Each row was made from one small tree. Brackets hold a mark, then the marks that hang from it, in alphabetical order. Every link used is in the known rows. Write each row's tree.
Known rows
{lefos {soni {vune {remora {nevilev noro}}}}}: [12, 3, -11, 0, 14, -12, -25, 3, -4, -17, 21, 8, -16, 47, 16, 23, -11, -23, -19, -5, -3, 0, 11, 8, 7, -35, -16, -4, 14, -20, -14, 1, -19, -13, 8]
{remora dato}: [4, 5, -2, -10, 14, 1, -22, -7, -13, -3, 11, 8, -15, 24, 23, 22, -8, -19, -12, 0, 1, 9, 3, 21, 4, -17, -35, 4, -30, -27, -13, -15, -23, -13, 6]
{nisop {noro {nevilev gidap remora} zuti}}: [16, 11, 4, -5, 18, -17, -19, -3, 5, -2, 12, -8, -19, 1, 40, 17, -15, -31, -15, -1, 33, -1, 0, 25, -2, 56, -44, -10, -13, -19, -7, 28, -21, -11, 0]
{gidap {dato {noro {nevilev remora} zuti}} nisop}: [3, -3, 5, -9, 12, -18, -13, -9, 0, -27, 0, 0, -19, 0, 22, 13, -7, -10, -14, 0, 34, 6, -6, 33, 4, 66, -71, -5, 34, -15, -17, 8, -6, -11, 5]
{vikab {vune {remora nevilev}}}: [16, 12, -6, -2, 11, -7, -30, -5, -4, 1, 19, 12, -9, 40, 25, 37, -5, -12, -16, -3, 12, 7, -12, -10, 3, -27, -18, 8, 5, -29, -4, -21, -19, -17, -1]
{lefos soni {vune remora vikab}}: [9, -1, -23, -4, 8, -20, -30, 4, -12, -20, 20, 14, -24, 57, 9, 31, -8, 0, -12, -5, 1, 4, 5, 8, 2, -38, -11, 4, 21, -18, -14, -3, -30, -16, 9]
{nisop {noro {nevilev gidap}}}: [14, 9, 13, -6, 16, -13, -21, -1, 3, -2, 17, -5, -18, 5, 32, 13, -11, -22, -14, -5, 25, 0, -7, 23, -1, 34, -50, -5, -7, -19, -4, 20, -19, -14, -2]
{defope {nisop {noro {nevilev {gidap dato}}}}}: [14, 2, 15, -6, 15, -16, -25, -4, 1, 0, 12, -5, -20, 2, 33, 20, -13, -15, -16, -5, 25, 6, -14, 32, -6, 21, -55, -4, 18, -26, -8, 19, -16, -14, -5]
{noro {nevilev {remora {vune vikab}}} {zuti {gidap dato nisop}}}: [10, 8, -8, -9, 9, -27, -9, -4, 6, -9, -1, -3, -27, 5, 34, 22, -6, -6, -16, 2, 39, 7, -2, 13, 6, 84, -42, -2, 8, -15, -10, 18, -9, -10, 9]
{dato {noro {nevilev {gidap nisop} {remora {vune vikab}}} zuti}}: [11, 10, -8, -7, 16, -19, -16, -9, 4, -14, 4, 1, -18, 10, 14, 18, -11, -6, -16, 1, 25, 8, 7, 26, 12, 37, -52, 0, 8, -14, -14, 19, -21, -6, 5]
{defope {nisop {noro {nevilev remora} {zuti {gidap dato}}}}}: [10, 0, 9, -8, 16, -19, -21, -3, 2, -1, 8, -7, -22, 0, 40, 24, -14, -18, -17, -3, 35, 5, -10, 28, -8, 60, -44, -10, 17, -24, -8, 21, -12, -13, 1]
{soni vune}: [9, -13, -6, -9, 16, -13, -22, 2, -6, -14, 14, 11, -17, 32, 0, 27, -12, -11, -17, -5, 5, -2, 0, 4, 8, -21, -12, 8, 7, -22, -8, -2, -22, -15, 5]
{vune remora vikab}: [12, 8, -5, -5, 5, -14, -24, -1, -8, -11, 17, 14, -17, 41, 5, 28, -7, 9, -21, -1, 8, 7, -9, 8, 0, -11, -19, 14, 5, -25, -11, -13, -29, -17, 1]
{nevilev {gidap dato} {noro zuti} remora}: [20, 5, -6, -3, 8, -14, -14, -11, 3, -19, 1, -2, -22, -3, 43, 12, -16, -38, -7, 6, 19, -3, 7, 34, 3, 41, -57, -5, -12, -22, -21, 36, -17, -4, 4]
{soni {vune {remora dato} vikab}}: [11, 0, -14, -3, 9, -13, -23, -1, -11, -12, 21, 16, -21, 52, 10, 26, -8, 11, -24, -3, -5, 8, -3, 2, 2, -32, -9, 13, -3, -27, -13, -18, -27, -16, 8]
{vune lefos {remora dato} vikab}: [7, 13, -13, 1, 2, -11, -26, -2, -12, -8, 16, 16, -18, 61, 16, 27, -1, 10, -24, 3, -1, 22, -14, 9, 0, -29, -34, 17, -11, -28, -16, -27, -29, -18, 3]
{remora dato nevilev}: [6, 21, 1, -7, 18, 7, -21, -10, -11, 3, 7, 3, -8, 30, 40, 23, -9, -27, -18, 0, 8, 12, 10, 24, 6, -30, -41, -4, -39, -30, -10, -18, -21, -12, 6]
{dato {noro {nevilev gidap {remora {vune lefos}}} zuti}}: [9, 7, -10, -6, 15, -18, -17, -9, 4, -10, 9, 2, -16, 14, 17, 22, -10, -22, -14, 3, 28, 11, 12, 18, 11, 34, -50, -2, -3, -15, -16, 17, -18, -6, 4]
{nisop {noro {nevilev gidap {remora dato {vune vikab}}} zuti}}: [18, 18, -3, -5, 15, -16, -18, -5, 2, 2, 10, -5, -24, 9, 44, 20, -13, -17, -18, 2, 27, 5, 5, 25, 1, 40, -40, -6, -30, -21, -8, 22, -25, -9, 6]
{gidap dato nisop}: [4, -8, 10, -9, 10, -12, -18, -3, -4, -22, -1, 4, -17, 9, 17, 19, -6, -6, -14, -3, 21, 3, -20, 29, 4, 23, -57, 6, 32, -20, -12, -3, -10, -16, 2]
{zuti {gidap dato nisop}}: [0, -9, 7, -11, 11, -11, -15, 0, 1, -16, 0, 0, -20, 8, 26, 18, -3, -3, -12, -6, 25, 5, -21, 21, 0, 56, -51, 6, 31, -17, -8, 4, 0, -14, 5]
{noro {nevilev {remora dato {vune vikab}}} {zuti {gidap nisop}}}: [8, 19, -13, -8, 13, -19, -11, -5, 3, -2, 1, -3, -25, 13, 37, 21, -6, -8, -17, 2, 25, 12, 5, 15, 9, 59, -37, -3, -16, -17, -9, 9, -17, -8, 10]
{defope {nisop {noro {zuti gidap}}}}: [6, -6, 9, -10, 20, -11, -26, 1, 2, 4, 10, -6, -15, 10, 29, 28, -15, -9, -20, -7, 23, 4, -16, 28, -4, 28, -32, -2, 16, -24, -6, 14, -20, -14, 0]
{defope nisop}: [7, -4, 5, -9, 16, -9, -28, -3, -7, -3, 7, 5, -13, 18, 6, 31, -14, -15, -16, -3, 9, 6, -9, 24, 3, -24, -30, 5, 15, -28, -8, -1, -26, -14, -4]
{gidap {nisop noro}}: [6, 3, 15, -7, 20, -8, -25, 4, -2, -15, 4, -3, -12, 13, 14, 18, -10, -9, -20, -7, 18, 2, -21, 32, 3, 10, -46, 2, 24, -17, -4, 0, -21, -16, 0]
{nevilev {remora {dato noro} {vune {lefos soni} vikab}}}: [8, 9, -21, -4, 12, -10, -23, -5, -18, -19, 1, 13, -22, 42, 4, 36, -9, -19, -13, 8, 7, 18, 15, 18, 8, -27, -28, 4, -20, -23, -13, -7, -26, -7, 14]
{noro zuti}: [4, -6, -4, -12, 14, -10, -20, -4, 0, -3, 10, 4, -12, 17, 18, 27, -12, -14, -15, 0, 16, -1, -1, 16, 9, 20, -26, 5, -8, -22, -13, 4, -25, -13, 3]

Which tree is each row?
[13, 17, -11, -5, 15, -7, -16, -6, -2, -12, -1, -3, -19, 11, 37, 20, -11, -24, -16, 5, 10, 8, 13, 27, 11, 22, -35, -5, -29, -18, -16, 10, -21, -3, 15]  {nevilev {noro {zuti {gidap nisop}}} {remora dato vune}}
[12, 14, 1, -7, 17, -7, -17, -9, 6, -4, 0, -3, -9, 13, 38, 27, -9, -10, -24, -3, 28, 9, 3, 28, 15, 1, -52, 0, 9, -20, -13, 9, -13, -7, 8]  {remora {nevilev {gidap {dato {noro zuti}} nisop}} vune}
[10, -1, -13, -2, 15, -12, -25, 3, -6, -14, 20, 10, -15, 49, 12, 29, -10, -23, -20, -7, 2, 1, 8, 4, 6, -34, -9, -1, 18, -21, -11, -5, -19, -14, 7]  {lefos {soni {vune {remora nevilev}}}}
[7, 28, -5, -1, 20, 3, -23, -10, -2, -2, 1, 0, -7, 37, 36, 24, -5, -13, -25, -1, 10, 26, 5, 30, 17, -46, -62, 2, -14, -22, -14, -12, -18, -6, 9]  {remora {dato noro} {nevilev {gidap nisop}} {vune lefos}}
[16, 33, -7, 3, 8, -5, -20, -9, 1, -4, 12, 2, -13, 39, 49, 11, -8, 5, -28, -1, -1, 13, -3, 29, 4, -19, -53, 3, -17, -27, -18, -6, -28, -11, 4]  {vune {remora dato {nevilev {gidap nisop} {noro zuti}}} vikab}
[10, 9, -23, -2, 9, -18, -26, 3, -2, -15, 18, 4, -21, 55, 34, 24, -9, 0, -17, -5, 5, 3, 10, 11, 3, -13, -20, -5, 11, -17, -16, 7, -24, -12, 13]  {lefos soni {vune {remora {nevilev {noro {zuti gidap}}}} vikab}}
[12, 29, -11, -2, 9, -4, -19, -7, -3, 3, 4, 2, -15, 48, 42, 27, -8, -1, -28, 8, 4, 18, 13, 20, 18, -37, -41, 4, -54, -27, -17, -10, -30, -9, 15]  {remora dato {nevilev {noro zuti}} {vune lefos vikab}}
[10, 2, 11, -8, 18, -16, -25, -2, 2, 5, 13, -6, -16, 7, 28, 24, -15, -13, -20, -5, 24, 4, -10, 28, -1, 24, -40, -6, 9, -25, -7, 14, -24, -15, -3]  {defope {nisop {noro nevilev zuti}}}
[7, 11, -8, -5, 7, -6, -23, -7, -13, -11, 19, 15, -17, 44, 14, 21, -6, 13, -21, 0, 2, 15, -1, 17, -2, -11, -34, 11, -9, -26, -17, -22, -25, -14, 7]  {vune {remora {dato noro}} vikab}
[18, 22, -10, 3, 11, -4, -27, -10, 3, 2, 16, 4, -10, 34, 50, 23, -5, -9, -17, -3, 1, 11, -13, 6, 7, -24, -42, 4, -5, -28, -12, -14, -19, -11, 0]  {vikab {vune {remora dato {nevilev {gidap nisop} {noro zuti}}}}}
[13, 3, -14, 1, 10, -16, -24, 4, -5, -19, 19, 10, -20, 54, 11, 23, -11, -8, -21, -4, -5, 0, 9, 7, 7, -36, -16, 1, 12, -21, -13, 1, -23, -14, 9]  {lefos {soni {vune {remora {nevilev noro}} vikab}}}
[-1, -13, 6, -11, 13, -12, -16, -7, 0, -25, 1, 2, -15, 6, 19, 16, -7, 3, -15, -3, 27, 5, -14, 34, 5, 49, -67, 3, 39, -16, -18, 2, -8, -13, 6]  {gidap {dato {noro zuti}} nisop}
[13, 7, -17, -3, 11, -17, -19, 1, 1, -15, 2, 0, -20, 25, 22, 28, -11, -33, -14, 7, 15, 5, 13, 15, 12, 21, -25, -3, -13, -15, -15, 21, -20, -5, 13]  {nevilev {noro {zuti gidap}} {remora {vune {lefos soni}}}}
[14, 7, 11, -6, 19, -15, -27, -2, -5, -3, 9, -3, -18, 8, 20, 26, -16, -25, -18, -3, 24, 6, -7, 29, -4, 9, -38, -8, 12, -26, -4, 12, -23, -14, -3]  {defope {nisop {noro {nevilev remora}}}}
[7, 3, -26, -3, 8, -14, -30, 1, -16, -16, 20, 14, -25, 59, 20, 28, -7, 0, -12, -4, -6, 9, 8, 12, 0, -45, -15, 3, 4, -21, -17, -11, -30, -15, 12]  {lefos soni {vune {remora dato} vikab}}
[11, 3, -11, -4, 10, -4, -30, -9, -9, -4, 22, 16, -13, 38, 22, 32, -3, -4, -11, -2, 3, 12, -10, -5, 1, -19, -26, 11, 0, -28, -10, -26, -18, -15, 3]  {vikab {vune {remora {dato noro}}}}
[14, 7, -6, -6, 13, -11, -18, -5, -3, -19, 3, 1, -15, 10, 20, 19, -17, -36, -11, 7, 13, -4, 12, 26, 8, 19, -35, -5, -20, -21, -16, 17, -27, -7, 6]  {nevilev {noro zuti} remora}
[5, 2, -5, -11, 17, -15, -17, -9, -1, -15, 11, 4, -15, 9, 13, 18, -12, -23, -12, 2, 29, 4, 14, 20, 6, 48, -47, -7, -1, -16, -15, 11, -18, -9, 4]  {dato {noro {nevilev remora} zuti}}
[14, 19, 6, 0, 14, -9, -23, -6, 5, -4, 13, -3, -8, 22, 50, 20, -8, -14, -27, -7, 26, 7, -12, 26, -3, 17, -47, -4, 19, -23, -12, 1, -15, -14, 0]  {vune {remora {nevilev {gidap dato {nisop {noro zuti}}}}}}
[15, 23, -12, -4, 16, -15, -15, -11, 5, 0, 3, -4, -20, 5, 41, 19, -10, -28, -16, 2, 20, 11, 8, 24, 13, 26, -47, -5, -19, -19, -13, 15, -24, -5, 4]  {noro {nevilev {gidap nisop} {remora dato vune}} zuti}
[11, 9, -17, 3, 13, -12, -24, 1, -5, -15, 14, 8, -20, 54, 21, 21, -9, -7, -21, -7, -8, 8, 1, 15, 6, -44, -25, 3, 17, -22, -12, -3, -23, -12, 7]  {lefos {soni {vune {remora dato {nevilev {gidap nisop}}} vikab}}}
[7, 14, 5, -7, 19, -10, -18, 2, 0, -7, 3, -7, -20, 10, 33, 18, -6, -14, -17, -5, 26, 11, -8, 22, 1, 45, -41, -4, 4, -15, -2, 6, -9, -11, 8]  {zuti {gidap {nisop {noro {nevilev {remora dato vune}}}}}}
[11, 17, -11, -3, 11, -13, -23, 2, -6, -4, 3, 8, -15, 55, 11, 41, -8, -7, -25, 3, 13, 13, 6, 7, 17, -49, -22, 7, -10, -23, -6, -6, -27, -13, 10]  {remora nevilev {vune {lefos soni} vikab}}
[2, 3, -14, -14, 13, -5, -17, -8, -6, -1, 9, 9, -21, 29, 22, 28, -7, 16, -19, 3, 10, 15, 11, 17, 11, 12, -29, 10, -29, -21, -15, -6, -20, -8, 18]  {remora {dato {noro {zuti gidap}}} {vune vikab}}
[14, 2, -9, -2, 11, -16, -20, -3, -3, -17, 18, 12, -18, 45, 19, 22, -9, 10, -27, -5, 12, 6, -1, 7, 1, -13, -28, 8, 20, -25, -14, -4, -17, -13, 8]  {soni {vune {remora {nevilev {gidap {dato noro}}}} vikab}}
[7, -1, -18, -2, 10, -17, -22, 0, -9, -18, 24, 14, -25, 51, 7, 20, -7, -2, -17, -4, -4, 8, 11, 6, 4, -18, -23, 2, 11, -19, -16, -5, -19, -14, 10]  {lefos {soni {vune {remora {dato {noro nevilev}}} vikab}}}
[8, 7, -4, -7, 18, -15, -16, -10, 5, -16, 6, -1, -14, 4, 19, 12, -11, -21, -12, -1, 26, 6, 6, 29, 8, 46, -62, -6, 12, -14, -15, 19, -17, -7, 1]  {dato {noro {nevilev {gidap nisop} remora} zuti}}
[4, -9, 14, -9, 13, -14, -18, -1, 2, -17, 2, -5, -18, 3, 35, 17, -8, -3, -19, -5, 31, 0, -24, 36, -1, 55, -59, 0, 30, -18, -11, 8, -10, -16, 4]  {gidap dato {nisop {noro zuti}}}
[2, -11, 4, -13, 9, -16, -13, -10, -1, -15, 12, 5, -20, 4, 26, 16, -7, -8, -11, 1, 32, 3, 3, 21, 2, 66, -60, -2, 9, -19, -19, 9, -6, -13, 6]  {gidap {dato {noro nevilev zuti}}}
[16, 1, -13, 2, 7, -18, -21, 0, -2, -20, 18, 9, -23, 46, 24, 19, -10, -9, -18, -4, -1, 0, 6, 12, 4, -22, -29, 1, 17, -22, -16, 11, -17, -12, 8]  {lefos {soni {vune {remora {nevilev {gidap dato} noro}} vikab}}}
[10, 15, -13, 5, 3, -17, -25, -3, -3, -16, 14, 11, -18, 61, 24, 25, -3, -1, -23, -1, 12, 18, -7, 15, 0, -17, -52, 6, 24, -23, -17, -4, -16, -14, 3]  {vune {lefos soni} {remora {nevilev {gidap {dato noro}}}} vikab}
[14, 32, -2, 3, 13, 0, -22, -11, 2, -1, 15, -2, -6, 30, 55, 11, -8, -18, -26, -3, 2, 13, 1, 30, 5, -17, -53, -5, -14, -25, -19, -7, -22, -9, 2]  {vune {remora dato {nevilev {gidap nisop} {noro zuti}}}}
[13, 11, -12, -2, 12, -10, -22, -2, -10, -9, 18, 13, -17, 56, 21, 26, -9, 6, -28, -4, 0, 9, 3, 4, 3, -40, -13, 8, -8, -29, -11, -21, -26, -15, 9]  {soni {vune {remora dato nevilev} vikab}}
